Each row comes from the steps of one walk. Every step used is in the known rows, and no mark comes twice. Write the walk behind each row, first mark first.
Known rows:
w -> a: -0.28  -0.05  -0.58  -1.09  -4.20  +1.77  +1.65  +2.30  -1.26  -0.79  +1.25  -1.37  +4.12  -2.80  +1.08  -0.52  -1.88  +3.12  -0.59  -1.92  +0.11  +0.03  +0.44  -0.25  +0.47  -0.14  +2.26
w -> a -> b -> c -> d -> g: +2.01  +1.93  +1.47  -1.73  -6.08  -4.62  -3.47  +1.62  +0.91  +1.06  -3.04  -4.47  +0.04  -1.39  +3.41  +0.60  +3.15  -0.72  -2.56  +2.67  -0.50  -0.53  -1.49  +0.57  +0.17  -0.08  -2.02
w -> a -> b: +2.36  -1.52  +1.57  -1.67  -2.19  +0.90  +3.50  +2.13  +1.83  -1.51  +2.26  -4.67  +1.01  -4.77  -0.96  +2.67  -1.62  +3.88  -2.53  -1.89  -1.07  -0.98  +1.83  -0.50  -3.09  +0.13  -2.19
c -> x -> a: +1.54  -1.77  +1.06  -0.80  -1.37  -0.15  +1.91  +3.44  -2.27  -1.95  +0.16  -2.22  +0.06  +0.96  -3.51  -0.73  +0.07  +1.81  -1.29  +0.45  -0.39  +0.13  -3.28  -2.49  -0.46  +2.19  -1.91
d -> c -> b: -0.19  -4.14  +1.67  +0.53  -0.26  -4.70  +2.21  +0.34  +0.89  -0.93  -0.83  -3.26  -2.92  -3.24  -1.29  -2.95  +2.96  +2.04  +1.82  +1.50  +3.25  +1.01  -1.00  -0.45  -1.12  +0.86  -4.69
d -> w -> a -> b -> c -> g: +2.34  -2.16  +2.18  -2.72  -4.78  -0.81  -1.74  +1.75  -0.77  +1.84  +0.50  -4.92  +6.34  -1.76  -0.86  +0.29  +0.43  +1.89  -3.33  -0.75  -0.47  -0.52  -3.51  -0.54  -2.28  -0.78  -3.90
d -> c: +0.86  +1.03  +3.26  -0.81  +1.58  -3.07  +3.52  +1.95  +0.98  -2.62  -2.52  -2.26  -3.97  -0.78  +0.53  -3.16  -0.40  +1.23  +2.61  +3.99  +2.56  +1.78  -0.90  +1.21  -0.89  -2.79  -4.04
x -> c: -0.73  -2.05  +0.41  -3.19  -3.85  +3.58  +3.98  +0.56  +0.31  +4.17  +1.47  +1.30  +0.33  +2.39  -1.46  -2.16  +0.56  -2.07  -3.34  +0.44  +1.29  +3.51  -0.76  +1.58  +1.85  -0.62  -1.46
x -> a -> b: +3.21  -1.26  +2.58  -1.83  -0.98  +1.33  +3.96  +2.64  +2.32  -0.30  +2.35  -4.60  -2.43  -1.31  -2.52  +2.85  -0.73  +1.08  -3.22  -0.44  -1.62  -1.07  +0.37  -3.26  -3.16  +1.68  -4.58
g -> c -> z: -1.40  -2.61  +2.97  +0.76  -5.00  -2.58  -3.22  +2.37  -3.97  -1.54  +0.83  -2.55  -0.45  +2.51  -2.31  -4.18  +2.23  -1.71  -2.04  +1.73  +0.07  +3.45  -2.12  -0.37  +0.77  -4.63  -1.81
w -> a -> x -> d -> c: -0.17  +0.29  +2.21  -5.40  -0.41  +1.33  +4.23  +2.78  +1.06  -0.22  -1.00  -3.43  -2.95  -0.62  -0.30  -0.90  -1.10  +3.41  +2.02  +5.61  +1.31  +2.68  -2.47  -1.35  -0.44  -2.62  -6.52
c -> g: -0.11  -2.33  +0.72  -0.05  -2.33  -0.29  -2.37  +2.59  -1.60  +2.06  -0.48  -2.13  +4.29  +0.09  -2.22  -2.28  +2.13  +2.97  -0.17  -0.60  +0.27  +1.38  -2.42  +1.46  -3.10  -0.90  -2.11
b -> a: -2.00  +1.21  +0.03  -3.21  +1.46  +1.18  -1.05  -1.10  -0.57  -1.75  +3.31  +0.58  +0.78  -0.63  +0.86  -0.63  -0.17  -1.11  -4.86  +0.89  -0.22  -0.86  -0.86  -3.54  -0.99  +1.30  -1.42
g -> c -> x -> d -> w: +1.12  +0.33  -1.79  -4.54  -1.24  +0.32  +1.06  +4.80  -2.10  +1.41  -0.06  -3.10  -1.09  +1.80  -1.21  -0.35  +1.72  -0.40  +1.83  +5.34  +2.48  +0.10  -4.37  -3.87  -2.18  -2.55  -2.86
b -> a -> x -> d: -2.39  -0.42  -1.14  -7.69  +0.01  +5.90  -0.31  -0.52  +0.40  +2.78  +3.20  -0.70  -0.26  +1.34  -1.38  +3.29  -0.12  +1.04  -2.93  +3.63  -2.00  +0.91  -2.93  -5.30  -0.16  +0.94  -5.29
a -> b -> c -> d -> g: +1.99  +1.90  +1.64  -1.37  -4.50  -5.21  -4.05  +0.89  +1.30  +1.30  -3.41  -4.08  -1.30  -0.49  +2.97  +0.66  +3.77  -1.77  -2.34  +3.24  -0.49  -0.62  -1.64  +0.64  -0.01  -0.02  -2.82
g -> c: -0.21  -0.37  +2.94  +1.09  -3.31  +0.79  -0.19  +1.30  -5.83  +1.76  +1.71  -0.62  +0.47  -1.21  -0.78  -2.69  +2.04  -2.53  -1.01  +0.61  +0.41  +0.45  -3.87  -0.29  +1.57  -3.66  +2.47
z -> c: -2.75  +2.80  +1.45  -3.49  -0.16  +0.36  +4.20  +0.23  -1.48  +3.45  +0.50  -0.22  +0.42  +0.06  -0.59  -1.75  -0.02  -2.13  +0.01  +5.12  +1.41  +1.83  -1.48  -1.46  -1.92  -0.05  +0.08
b -> a -> w: +0.46  +1.39  +0.34  -3.91  -0.94  +2.75  +0.02  +1.37  +1.01  -1.12  +1.70  -2.74  -2.41  -3.12  -1.50  +1.96  -1.84  -1.66  -2.35  +3.43  +0.79  -2.04  -2.65  -2.86  -1.08  -0.72  -1.62
z -> c -> a: -3.40  -1.33  +0.42  -3.20  -4.49  -4.51  +2.88  +1.91  -0.66  +0.79  +0.68  -3.89  +1.31  +2.26  -0.18  -0.59  +1.59  -0.34  -0.21  +5.20  +1.07  +0.61  -1.49  -3.61  -2.72  -0.43  -0.95
c -> b -> a: -2.64  -2.02  -0.29  -2.47  +0.43  -0.64  -1.09  -1.78  -0.46  -1.13  +4.01  -0.60  +0.61  -2.36  -0.24  -1.11  +2.09  -0.26  -4.83  -0.04  +0.90  -1.00  -1.11  -4.38  -1.40  +3.31  -2.84
d -> w -> a: +1.26  +1.90  -1.62  -1.87  -3.86  +0.90  +1.72  +4.40  -0.76  +0.25  +0.52  -3.68  +1.66  -1.55  +1.45  -0.40  -1.88  +2.83  +0.79  +0.54  +1.76  -0.54  -0.11  -1.49  -1.57  -1.37  +1.09
d -> g: +0.49  +2.96  -0.78  +1.86  -0.65  -2.71  -3.45  +3.01  +0.40  +3.35  -2.59  -0.07  -2.99  +0.10  +3.04  -1.71  +3.42  +0.59  +1.48  +2.88  +1.49  -0.59  -1.11  +2.39  +0.12  -1.56  -1.23
b -> a -> x -> d -> g -> c: -1.36  +1.55  +1.67  -1.74  -3.56  +1.85  -2.92  +2.98  -5.29  +5.40  +1.79  -0.91  -1.61  -0.55  +0.78  -2.44  +4.29  -1.72  -1.80  +4.69  +0.34  +0.32  -6.12  -1.62  +1.56  -4.16  -1.24
a -> b -> c -> g: +1.65  -3.06  +2.87  -2.02  -3.51  -1.07  -2.44  -0.11  -0.53  +1.58  +0.36  -3.26  +6.04  -1.50  -1.43  +0.33  +1.09  +0.97  -3.74  -1.39  -1.30  -0.25  -3.35  +0.17  -1.48  -0.12  -4.12
b -> c: +0.68  +0.10  +1.71  -2.06  -2.14  -0.91  -1.75  -4.16  -0.28  +0.11  +0.36  +0.86  +3.90  -0.29  +2.34  +1.57  -1.28  -4.20  -3.50  -0.83  -1.28  -1.71  -2.41  -1.65  +4.87  +0.93  -0.20

Which walk is each row?
+3.11  -2.90  +1.49  -2.12  -0.72  -4.37  -0.22  -0.17  -1.65  -4.39  -0.76  -3.91  +3.20  -3.40  -1.95  +2.00  -0.82  +2.55  -3.05  +0.54  -0.37  -1.71  -3.27  +0.41  -0.49  +0.28  -2.73
d -> w -> a -> b -> c -> x
+0.60  +0.29  -2.55  -4.44  -4.31  +1.78  +2.39  +5.32  -1.33  -0.27  +0.84  -3.39  +3.20  -1.25  +0.48  -0.20  -1.09  +3.46  +0.99  +1.56  +1.86  -0.05  -1.76  -2.81  -1.56  -1.10  -0.31
c -> x -> d -> w -> a
+0.08  +1.54  +2.33  +2.41  -3.73  -1.08  -2.63  +3.46  -5.46  +4.25  -0.12  -0.64  -1.62  -1.12  +1.37  -3.93  +4.33  -2.16  +0.13  +2.74  +1.32  +0.03  -4.54  +1.40  +1.66  -4.66  +1.54
d -> g -> c
-1.52  -3.56  +1.37  -0.01  -6.67  -4.13  -0.26  +2.81  -3.55  -0.31  +1.49  -4.20  +1.44  +1.38  -0.24  -1.23  +3.02  -0.63  -0.90  +2.16  +0.40  -0.44  -3.20  -2.78  -0.33  -2.98  +0.65
g -> c -> a
+2.95  -0.76  +3.64  -3.43  -2.82  +0.08  +1.11  -2.36  +1.33  -0.15  +1.97  -2.39  +2.21  -1.15  +0.57  +3.58  -1.80  -3.48  -5.73  -1.13  -2.49  -2.37  -2.20  -4.02  +2.74  +2.10  -3.49
x -> a -> b -> c
-0.87  +1.80  -1.77  -7.38  -0.06  +2.08  +1.26  +2.22  +0.54  +4.85  +1.70  -4.37  -3.73  +1.82  -1.36  +1.65  +0.89  -0.17  -0.28  +7.51  +1.86  +0.28  -3.57  -6.50  -3.83  -0.15  -5.99
z -> c -> b -> a -> x -> d -> w
-0.37  +0.57  -2.25  -1.75  -1.24  -1.46  -2.41  +4.60  -0.35  +2.65  -2.04  +0.28  -0.69  +0.53  +1.69  -1.25  +4.50  +1.58  +1.81  +4.36  +1.54  +0.13  -3.33  +0.48  +0.28  -1.06  -3.27
c -> x -> d -> g
+0.78  +0.07  -0.99  -2.81  -1.77  -1.91  -2.28  +3.31  +0.44  +2.35  -1.57  -0.70  -0.10  -0.51  +1.91  +0.18  +3.95  +0.66  -0.08  +3.90  +0.76  -0.81  -3.74  -0.31  +0.69  -0.69  -4.70
a -> b -> c -> x -> d -> g
-0.26  +0.09  +1.77  -4.73  +0.05  +0.05  +4.84  +3.10  +1.54  -1.23  -1.27  -1.32  -2.35  +0.40  +0.78  -2.59  +0.30  +0.23  +2.78  +5.11  +2.58  +2.30  -2.06  -1.85  -0.01  -2.37  -5.65
x -> d -> c
+0.11  +0.01  +0.79  -2.42  -3.08  +0.82  -1.36  +2.36  -0.72  +1.17  +1.83  -3.79  -3.42  -4.89  -1.44  +0.08  +1.56  -1.72  -2.26  +3.98  +2.18  -2.31  -4.48  -2.72  -0.86  -1.20  -2.24
d -> g -> c -> b -> a -> w
-1.57  -3.58  +1.96  -2.55  -4.48  +0.00  -1.52  +0.66  +0.39  +1.23  +0.48  -2.89  -2.65  +4.92  -4.33  -1.86  +0.54  +0.64  -4.41  +2.65  -0.71  +5.85  -0.75  +1.59  +0.33  -2.56  -6.24
a -> x -> c -> z
+0.08  +0.94  -2.31  -6.19  -0.01  +2.00  -0.21  +2.16  +0.97  +3.75  +1.51  -4.32  -3.78  +1.75  -1.08  +2.26  +0.98  +0.65  -0.23  +5.72  +1.34  -0.30  -3.06  -5.96  -3.22  -0.10  -6.02
c -> b -> a -> x -> d -> w
+1.31  +1.64  +0.16  -2.00  -0.77  +1.90  -1.23  +0.67  -0.61  +2.64  -0.05  -5.83  -3.02  -1.29  -1.94  +3.52  -2.88  +6.11  -0.90  +2.78  -1.57  +0.17  -1.51  +0.27  -2.26  -1.29  -2.58
d -> w -> a -> x
-2.95  -3.02  -0.11  -4.06  -1.40  +1.04  +0.79  -1.45  -0.25  +0.90  +4.68  +0.00  +0.76  -1.35  -0.89  -2.15  +2.38  -1.19  -6.48  +0.10  +1.36  +0.71  -1.51  -3.65  -0.50  +2.93  -3.55
x -> c -> b -> a
+3.49  -2.88  +3.63  -1.21  -1.38  -0.27  +3.62  +3.40  -0.86  -1.74  +2.01  -5.44  -1.64  -2.52  -4.44  +1.58  +0.44  +2.00  -3.51  +0.16  -1.29  -0.80  -1.97  -2.28  -3.34  +0.47  -4.33
g -> c -> x -> a -> b
+1.19  -2.98  +1.22  -0.91  +0.20  -4.26  -1.94  -2.15  -2.74  -4.10  -1.48  -0.53  +3.92  -1.77  -1.53  +0.61  +0.05  +0.84  -2.27  +0.13  -0.59  -0.88  -3.92  +1.22  +2.03  +0.79  -1.22
b -> c -> x
+1.20  -1.73  +0.71  -3.18  -6.10  -1.76  -0.24  +1.45  +1.51  -0.92  -0.36  -5.33  -0.24  -1.43  -0.77  +3.63  -1.27  -2.15  -0.90  +3.47  +0.35  -2.81  -3.56  -2.99  +1.03  -1.53  -1.41
b -> c -> a -> w
+0.49  +1.00  -2.46  -5.73  -1.40  +0.85  +0.12  +3.53  +1.29  +3.41  +0.12  -5.16  -3.53  +3.61  -0.71  +2.97  +0.36  +0.93  +1.38  +6.48  +0.92  -0.21  -2.74  -5.27  -3.10  -1.60  -5.17
c -> a -> x -> d -> w
-1.14  -1.24  +2.62  +1.63  -5.30  -3.93  -4.87  +3.81  -3.72  +0.14  -0.45  -2.58  -1.90  +2.50  -0.92  -5.01  +3.91  -1.40  -1.26  +3.11  +0.75  +3.11  -2.65  +0.78  +0.76  -5.35  -2.53
d -> g -> c -> z
+0.27  +0.40  +0.75  -1.38  -0.93  +2.53  -1.37  -0.76  -0.92  +1.89  +0.51  -4.25  -1.39  -2.20  -2.17  +3.47  -2.86  +6.28  -1.75  +0.96  -2.69  +0.51  -1.12  +1.15  -0.83  -0.39  -1.76
w -> a -> x
-0.64  +1.11  +1.48  -0.92  -5.51  +2.15  -1.98  +4.21  -5.57  +5.69  +1.02  -1.64  -0.53  -1.30  +0.84  -2.38  +3.69  -0.26  -0.43  +3.60  +0.52  +0.65  -5.71  -0.52  +1.97  -4.62  +0.03
w -> a -> x -> d -> g -> c
-0.94  +0.09  +0.51  -4.57  -1.73  +1.60  +1.31  +0.98  +0.59  +0.53  +2.23  -3.62  -2.45  -4.50  -2.47  +1.09  -0.22  -1.80  -2.43  +4.50  +2.02  -1.54  -3.36  -3.89  -2.03  +0.57  -2.49
z -> c -> b -> a -> w
-0.56  -4.97  -0.37  -2.26  -4.48  +0.75  +1.95  -0.06  +0.24  +5.20  +1.85  -4.03  -1.80  -1.42  -3.61  -0.35  +2.22  +2.63  -2.64  +0.64  +1.85  +2.21  -1.80  -0.17  -0.68  +1.63  -4.40
d -> w -> a -> x -> c -> b
+0.45  -3.17  +3.07  -2.28  -5.33  -3.36  -2.65  -0.47  +0.85  -3.41  +1.02  -3.84  +2.39  +0.78  -0.60  +0.10  -0.82  -0.95  -5.06  -0.22  -1.57  +1.46  -0.31  -1.63  +1.54  -1.37  -4.71
w -> a -> b -> c -> z
-0.15  -1.89  +1.65  -2.23  -2.17  -2.53  -3.31  -3.17  +0.05  +1.31  -0.03  -5.49  -1.59  +1.14  -1.70  +5.03  -1.10  +2.77  -3.34  +3.08  -3.26  -0.75  -2.91  -1.25  +0.34  -0.10  -4.15
b -> c -> a -> x
-0.87  -3.20  +0.66  -2.14  -5.93  -5.32  -1.22  -1.03  +0.24  -1.44  +0.57  -3.18  +3.87  +1.95  +2.05  +1.71  +0.69  -1.67  -2.70  +1.09  -0.85  -1.94  -2.25  -3.75  +2.15  +0.15  -1.18
b -> c -> a
-3.04  -1.62  -0.94  -7.60  -2.91  +3.09  +1.58  +0.94  +0.42  +3.99  +1.87  -2.85  +0.06  +2.67  -1.80  +3.36  +0.69  +1.32  -0.73  +5.72  -1.32  +1.41  -3.33  -5.31  -1.03  +0.09  -5.01
z -> c -> a -> x -> d
-0.51  -1.72  +1.26  -3.69  -2.49  +4.48  +2.24  -1.14  +0.26  +5.79  +1.10  -0.99  -2.65  +2.25  -3.49  +0.60  -0.54  +0.83  -4.31  +2.13  -0.72  +3.87  -1.74  +2.66  +1.16  -0.74  -3.87
a -> x -> c
-0.40  -3.53  +1.63  -2.58  -4.04  +2.81  -0.77  +1.74  -1.42  +6.14  +0.21  -2.80  +2.51  +1.79  -4.70  -1.87  +1.77  +3.50  -3.26  +0.92  -0.26  +4.08  -3.61  +3.28  -2.41  -1.47  -4.78
a -> x -> c -> g
+0.51  -2.51  +1.84  -4.62  -5.87  -2.32  -1.91  +1.15  +1.28  -2.43  +1.33  -4.51  +1.99  +1.99  -0.33  +0.53  -0.51  -1.53  -4.37  +1.52  -0.85  +1.41  -1.12  -3.81  +0.98  -1.77  -6.09
x -> d -> w -> a -> b -> c -> z
-1.77  -3.78  +1.34  -2.24  -5.43  -0.64  -0.29  +1.87  +0.39  +0.05  +0.67  -1.24  -0.64  +5.00  -2.81  -3.81  +1.28  -1.47  -3.67  +1.51  +0.65  +5.52  -0.07  +0.90  +0.87  -2.45  -4.58
x -> c -> z
+1.51  -3.81  +1.56  -1.43  -2.40  -3.66  +2.23  +1.83  +3.00  -2.18  +1.60  -6.24  -1.02  -1.23  -1.52  +3.49  +0.78  +2.46  -2.30  +0.73  -1.10  -1.57  +1.17  -2.11  -4.33  -0.08  -4.56
c -> a -> b
